Each row was made from one walk, in order. Every step used is in the known rows, and no mark comes twice. Write each row's walk.
Known rows
F, B, P: [ 0.04 -0.18  0.23 -0.33  0.14 -0.07 -0.15 -0.11 -0.12 -0.05  0.01  0.18
 -0.37 -0.11 -0.40  0.05 -0.06 -0.07  0.13  0.23 -0.19 -0.18 -0.01  0.02
  0.06]
M, G, A, L: [ 0.38  0.27 -0.24 -0.19 -0.08  0.01  0.51  0.20  0.18  0.29  0.12  0.26
 -0.09 -0.11  0.28  0.11 -0.02 -0.01  0.15 -0.05  0.01 -0.04 -0.29  0.29
 -0.09]
G, A, L: [ 0.12  0.24 -0.23 -0.08 -0.10  0.03  0.25  0.30  0.22  0.24  0.00  0.16
 -0.13 -0.11  0.41  0.15 -0.14 -0.18 -0.11  0.04 -0.10  0.08  0.06  0.29
  0.02]
A, B, F, G, M: [ 0.04  0.14  0.36 -0.16  0.20 -0.06 -0.51 -0.13  0.07  0.03  0.23  0.31
  0.60 -0.06 -0.19 -0.42 -0.24 -0.54  0.22 -0.50 -0.38  0.34  0.17 -0.11
  0.24]
M, G, A, B: [ 0.36  0.35  0.03 -0.14 -0.20 -0.21  0.08  0.11 -0.15 -0.20  0.20  0.15
  0.02 -0.13  0.08 -0.11  0.08 -0.29  0.54 -0.22 -0.20  0.02 -0.12  0.06
 -0.14]
B, G: [ 0.08 -0.08  0.20 -0.04  0.17  0.22  0.18  0.06 -0.03  0.33 -0.01  0.02
 -0.14  0.19  0.06 -0.15  0.08 -0.14 -0.18  0.10 -0.12  0.04  0.23 -0.13
 -0.08]
L, F, B, G: [-0.03  0.10  0.65 -0.19  0.00  0.31  0.25  0.34 -0.36 -0.03  0.03  0.17
  0.02  0.07 -0.16 -0.04  0.00  0.12 -0.20 -0.18 -0.58  0.13 -0.03  0.08
 -0.02]
F, B: [ 0.05  0.05  0.27 -0.21 -0.03  0.01 -0.04  0.05 -0.22 -0.20 -0.12  0.11
 -0.06  0.16 -0.17 -0.08 -0.16  0.13  0.04 -0.06 -0.37 -0.16 -0.08 -0.05
 -0.06]
M, G, A: [ 0.31  0.29 -0.14 -0.19 -0.21 -0.22  0.18  0.12  0.02 -0.07  0.20  0.11
 -0.04 -0.13  0.19  0.13  0.12 -0.06  0.22  0.16  0.17  0.04 -0.32  0.02
 -0.07]
F, B, G, M: [ 0.09 -0.04  0.52 -0.37  0.25  0.13 -0.28  0.14 -0.11  0.13 -0.03  0.11
 -0.09  0.22 -0.07 -0.31 -0.06 -0.17 -0.19  0.00 -0.38  0.10  0.03 -0.21
 -0.15]
B, G, A, L, D: [ 0.19  0.08 -0.11 -0.16 -0.04  0.54  0.38  0.38  0.12  0.81 -0.02  0.15
 -0.34  0.24  0.59  0.22 -0.05 -0.47 -0.35  0.22 -0.05  0.25  0.37  0.10
  0.04]
B, D, L, F: [-0.01  0.08  0.33  0.07 -0.05  0.12 -0.08  0.39  0.06  0.10 -0.09  0.18
  0.01 -0.50  0.24  0.11  0.20  0.37 -0.10 -0.17  0.27 -0.04 -0.24  0.25
  0.15]
F, G, A: [ 0.01  0.15 -0.01  0.00 -0.11 -0.38  0.16  0.03  0.28  0.07  0.34  0.22
  0.09  0.09  0.21  0.24 -0.16 -0.30 -0.23  0.20  0.08  0.09  0.14 -0.08
  0.05]
D, L, F, B: [ 0.17  0.19  0.54 -0.13 -0.09  0.32  0.20  0.59 -0.29 -0.04 -0.07  0.24
  0.31 -0.23 -0.05  0.19 -0.14  0.36  0.09 -0.30 -0.34 -0.21 -0.46  0.07
 -0.08]
F, G, M: [-0.11 -0.21  0.21 -0.04  0.33 -0.28 -0.27 -0.14  0.26  0.19  0.31  0.08
  0.29  0.07 -0.05 -0.07 -0.16 -0.24 -0.23 -0.16  0.16  0.08 -0.06 -0.11
  0.01]
G, M: [-0.02 -0.09  0.10 -0.12  0.14 -0.12 -0.44  0.03  0.12  0.05  0.04 -0.05
  0.07 -0.13  0.04 -0.02  0.05 -0.13 -0.05 -0.02  0.08  0.17 -0.07 -0.03
  0.02]
M, G: [ 0.20  0.01  0.00 -0.13  0.07 -0.03  0.21 -0.06 -0.08  0.01  0.13  0.07
  0.05 -0.01 -0.11 -0.04  0.08  0.17  0.22 -0.12  0.12 -0.11 -0.31 -0.01
 -0.07]
B, D, L, F, G: [-0.07 -0.06  0.43  0.06  0.10 -0.02  0.12  0.16  0.19  0.25  0.14  0.33
  0.17 -0.28  0.16  0.15  0.05  0.25 -0.31 -0.23  0.36 -0.10 -0.18  0.19
  0.10]
D, L, F, G, M: [ 0.02 -0.10  0.50  0.01  0.25  0.12 -0.02  0.37  0.19  0.35  0.32  0.26
  0.65 -0.37  0.06  0.17 -0.11 -0.01 -0.19 -0.36  0.14  0.03 -0.34 -0.01
 -0.01]
D, L, F, B, G, M: [ 0.21  0.05  0.86 -0.26  0.24  0.48 -0.08  0.73 -0.19  0.29  0.00  0.19
  0.25 -0.16  0.04 -0.01 -0.01  0.10 -0.13 -0.23 -0.37 -0.01 -0.36 -0.02
 -0.12]
A, L, F: [-0.08  0.11  0.07  0.11 -0.05  0.36  0.40  0.31  0.01  0.18  0.01  0.16
  0.19 -0.29  0.05  0.15 -0.07  0.14 -0.20 -0.42 -0.25  0.14 -0.09  0.46
  0.09]
A, B, F, G: [ 0.09  0.15  0.26 -0.02  0.05  0.03 -0.07 -0.18 -0.07  0.02  0.21  0.34
  0.50  0.11 -0.23 -0.36 -0.28 -0.35  0.26 -0.46 -0.40  0.16  0.25 -0.06
  0.25]
A, B, D, L, F, G: [-0.03  0.01  0.59  0.11  0.07 -0.04 -0.01  0.20  0.02  0.11  0.15  0.40
  0.26 -0.30  0.09 -0.08 -0.02  0.04  0.01 -0.61 -0.01 -0.07  0.04  0.14
  0.00]
B, A, L: [-0.09 -0.05 -0.06 -0.15  0.08  0.23  0.21  0.02  0.30  0.25 -0.15  0.02
 -0.16 -0.03  0.35  0.04 -0.26  0.12 -0.17 -0.31  0.04 -0.01  0.32  0.31
 -0.14]
D, L, F, B, A: [ 0.05  0.17  0.61 -0.33 -0.13  0.34  0.14  0.51 -0.12 -0.14 -0.09  0.16
  0.18 -0.29  0.16  0.25 -0.18  0.46  0.01 -0.43 -0.15 -0.20 -0.13  0.09
 -0.12]

Which walk is each row?
[ 0.27  0.64  0.00 -0.13 -0.36  0.02 -0.28  0.24 -0.09 -0.24  0.03  0.27
  0.23 -0.19  0.14 -0.18 -0.04 -0.47  0.40 -0.09 -0.48  0.38  0.22  0.06
  0.29] : G, A, B, F
[ 0.11  0.27  0.13  0.02 -0.14  0.38  0.50  0.63  0.08  0.45  0.10  0.22
 -0.04 -0.24  0.41  0.20  0.04 -0.17 -0.39 -0.04 -0.34  0.32  0.13  0.45
 -0.03] : B, G, A, L, F
[-0.10  0.28  0.15  0.08 -0.21 -0.30  0.25  0.26  0.14 -0.07  0.48  0.22
  0.24 -0.24  0.16  0.36 -0.06 -0.17 -0.30  0.00 -0.05  0.29  0.01  0.15
  0.11] : L, F, G, A
[-0.18 -0.02  0.29  0.13  0.04 -0.04  0.26  0.03 -0.02  0.06  0.37  0.16
  0.38 -0.11 -0.12  0.18 -0.14  0.02 -0.28 -0.29 -0.03  0.14 -0.08  0.14
  0.12] : L, F, G
[-0.10  0.39  0.22 -0.26 -0.31 -0.08  0.02  0.40  0.03 -0.20 -0.12  0.36
 -0.38 -0.39  0.31  0.15  0.04  0.14 -0.29 -0.15 -0.36  0.19 -0.08  0.61
  0.16] : G, A, L, F, B, D
[ 0.05 -0.11  0.43 -0.11  0.23  0.11 -0.36  0.06 -0.04  0.21  0.06  0.04
  0.02  0.05  0.03 -0.45  0.07 -0.50  0.09 -0.26 -0.39  0.27  0.34 -0.14
 -0.21] : A, B, G, M
[-0.21  0.17  0.50 -0.19 -0.18 -0.09 -0.25  0.11 -0.20 -0.45 -0.07  0.15
 -0.24 -0.24 -0.12  0.00  0.11  0.36 -0.23 -0.17 -0.23  0.11 -0.16  0.29
  0.13] : L, F, B, D
[-0.01  0.35 -0.03  0.07 -0.29  0.13  0.38  0.52  0.14  0.14  0.12  0.21
  0.05 -0.44  0.34  0.36 -0.01 -0.11 -0.25 -0.18 -0.23  0.32 -0.07  0.48
  0.09] : G, A, L, F
[ 0.04  0.11 -0.18 -0.03  0.05 -0.13  0.45  0.11  0.37  0.43  0.24  0.40
  0.07  0.12  0.34  0.16 -0.35 -0.31 -0.28 -0.05 -0.05  0.06  0.17  0.20
 -0.01] : F, G, A, L
[ 0.04 -0.23  0.12 -0.04  0.11 -0.12 -0.15 -0.15 -0.06  0.06  0.10  0.18
 -0.20 -0.28 -0.27 -0.18 -0.01 -0.42  0.39 -0.07 -0.20 -0.01  0.31  0.07
  0.03] : A, B, P
[ 0.08  0.12  0.12 -0.27 -0.14  0.04  0.27  0.43  0.03  0.05  0.10  0.42
 -0.33 -0.55 -0.04  0.35 -0.10 -0.15 -0.12  0.08 -0.44  0.14 -0.09  0.55
  0.20] : G, A, L, F, B, P
[ 0.03  0.11  0.50  0.11 -0.13  0.12 -0.19  0.38 -0.10 -0.05 -0.07  0.23
  0.06 -0.52  0.19 -0.12  0.18  0.15  0.19 -0.52 -0.11 -0.05 -0.04  0.27
  0.02] : A, B, D, L, F
[-0.03 -0.17  0.29 -0.20  0.09  0.29  0.30  0.20 -0.10  0.12 -0.02  0.34
 -0.18 -0.40 -0.37  0.13 -0.15  0.04 -0.06 -0.21 -0.40 -0.06 -0.10  0.51
  0.12] : A, L, F, B, P
[-0.07  0.30  0.34  0.12 -0.30 -0.23  0.18  0.23 -0.03 -0.18  0.47  0.29
  0.35 -0.27  0.15  0.13 -0.13 -0.36  0.03 -0.41 -0.44  0.35  0.18  0.13
  0.00] : L, F, G, A, B
[-0.05  0.14  0.34 -0.15 -0.07  0.35  0.33  0.35 -0.20 -0.01 -0.11  0.26
  0.13 -0.15 -0.11  0.13 -0.22  0.24 -0.14 -0.46 -0.59  0.02 -0.22  0.41
 -0.01] : A, L, F, B
[-0.10 -0.14  0.51 -0.03  0.22 -0.14 -0.33  0.23  0.34  0.25  0.20  0.28
  0.28 -0.46  0.18  0.09  0.06  0.14 -0.35 -0.25  0.40  0.05 -0.31  0.15
  0.13] : B, D, L, F, G, M
[-0.34 -0.12  0.34 -0.16  0.22  0.08  0.08  0.11  0.46  0.30  0.29  0.14
  0.26 -0.34  0.21  0.13 -0.27 -0.07 -0.47 -0.69  0.08  0.31  0.19  0.37
 -0.02] : B, A, L, F, G, M
[ 0.21  0.31  0.31 -0.35 -0.11  0.00  0.10  0.33 -0.08  0.02  0.02  0.21
 -0.34  0.30  0.21 -0.03 -0.05 -0.19 -0.16  0.33 -0.45  0.06  0.13 -0.11
 -0.14] : F, B, G, A
[-0.15 -0.04  0.18  0.11  0.14  0.19  0.54  0.11  0.15  0.39  0.23  0.34
  0.36 -0.13 -0.01  0.18 -0.29  0.05 -0.40 -0.47 -0.17  0.11 -0.02  0.39
  0.02] : A, L, F, G
[ 0.04  0.15  0.08 -0.09  0.07  0.04  0.00 -0.13  0.08  0.16  0.16  0.26
  0.39  0.10 -0.20 -0.12 -0.27 -0.16 -0.11 -0.12 -0.04  0.14  0.04 -0.09
  0.40] : B, F, G
[ 0.19  0.44 -0.08 -0.07 -0.13 -0.16  0.01  0.10  0.21  0.03  0.26  0.34
  0.30  0.00  0.08  0.08 -0.18 -0.32 -0.10  0.14 -0.03  0.30  0.09  0.00
  0.45] : B, F, G, A
[ 0.17  0.13  0.30 -0.02 -0.07 -0.38 -0.15  0.15  0.26  0.15  0.15  0.48
 -0.02 -0.11  0.51 -0.03 -0.06 -0.27  0.06 -0.13  0.07 -0.15  0.20 -0.01
 -0.11] : F, G, A, B, D, L
[ 0.17  0.07  0.01 -0.10 -0.14 -0.30 -0.18  0.06  0.04 -0.06  0.20  0.25
 -0.30 -0.37  0.04  0.07  0.05 -0.63  0.39  0.20 -0.19  0.10  0.34  0.12
  0.02] : G, A, B, P
[-0.19  0.17  0.38 -0.22 -0.08  0.10  0.01  0.20 -0.07 -0.09 -0.23  0.26
 -0.30 -0.28  0.00 -0.03 -0.03  0.36 -0.27 -0.38 -0.35  0.04 -0.14  0.54
  0.15] : A, L, F, B, D
[-0.08 -0.14 -0.10 -0.26  0.08  0.49  0.15  0.00  0.25  0.48 -0.17 -0.01
 -0.30  0.14  0.45  0.19 -0.22 -0.05 -0.26 -0.34  0.22  0.11  0.46  0.21
  0.01] : B, A, L, D
[-0.22  0.22  0.50 -0.33 -0.18  0.08  0.00  0.18 -0.14 -0.47 -0.02  0.04
 -0.03 -0.21  0.03  0.13 -0.17  0.31 -0.15 -0.42 -0.29  0.12  0.08  0.21
 -0.01] : L, F, B, A
[ 0.18  0.04  0.38 -0.32  0.04  0.00 -0.24  0.24 -0.02 -0.03 -0.31  0.26
 -0.24  0.01  0.13 -0.07  0.04  0.32  0.05  0.00  0.02 -0.40 -0.22 -0.02
 -0.07] : F, B, D, L
[ 0.09 -0.01  0.37 -0.01  0.10  0.25  0.07  0.07 -0.22  0.23  0.06  0.10
 -0.03  0.17  0.02 -0.36  0.04 -0.34  0.13 -0.24 -0.44  0.06  0.42 -0.08
 -0.25] : A, B, G
[ 0.04  0.44  0.19 -0.21 -0.31  0.11  0.31  0.58 -0.07 -0.10  0.00  0.33
 -0.01 -0.25  0.22  0.29 -0.17  0.06 -0.11 -0.19 -0.60  0.19 -0.14  0.46
  0.04] : G, A, L, F, B
[ 0.21  0.35 -0.07 -0.06 -0.22  0.16  0.59  0.47  0.04  0.14  0.21  0.25
  0.10 -0.46  0.23  0.23  0.05  0.09  0.02 -0.28 -0.09  0.17 -0.41  0.49
  0.03] : M, G, A, L, F
[ 0.36  0.43  0.63 -0.26 -0.19  0.38  0.35  0.87 -0.19  0.15  0.04  0.30
  0.10 -0.12  0.29  0.23 -0.04  0.05 -0.10  0.04 -0.42 -0.03 -0.19  0.03
 -0.14] : D, L, F, B, G, A
[ 0.19  0.16  0.21 -0.41 -0.04  0.51  0.35  0.38 -0.07  0.57 -0.14  0.30
 -0.44  0.45  0.43  0.18 -0.16 -0.31 -0.31  0.10 -0.40  0.10  0.29  0.04
 -0.04] : F, B, G, A, L, D
[ 0.04  0.21  0.29  0.04 -0.12 -0.24  0.04  0.43  0.32  0.17  0.20  0.38
  0.08 -0.43  0.46  0.33  0.07  0.04 -0.33  0.00  0.28  0.02 -0.13  0.20
  0.17] : B, D, L, F, G, A
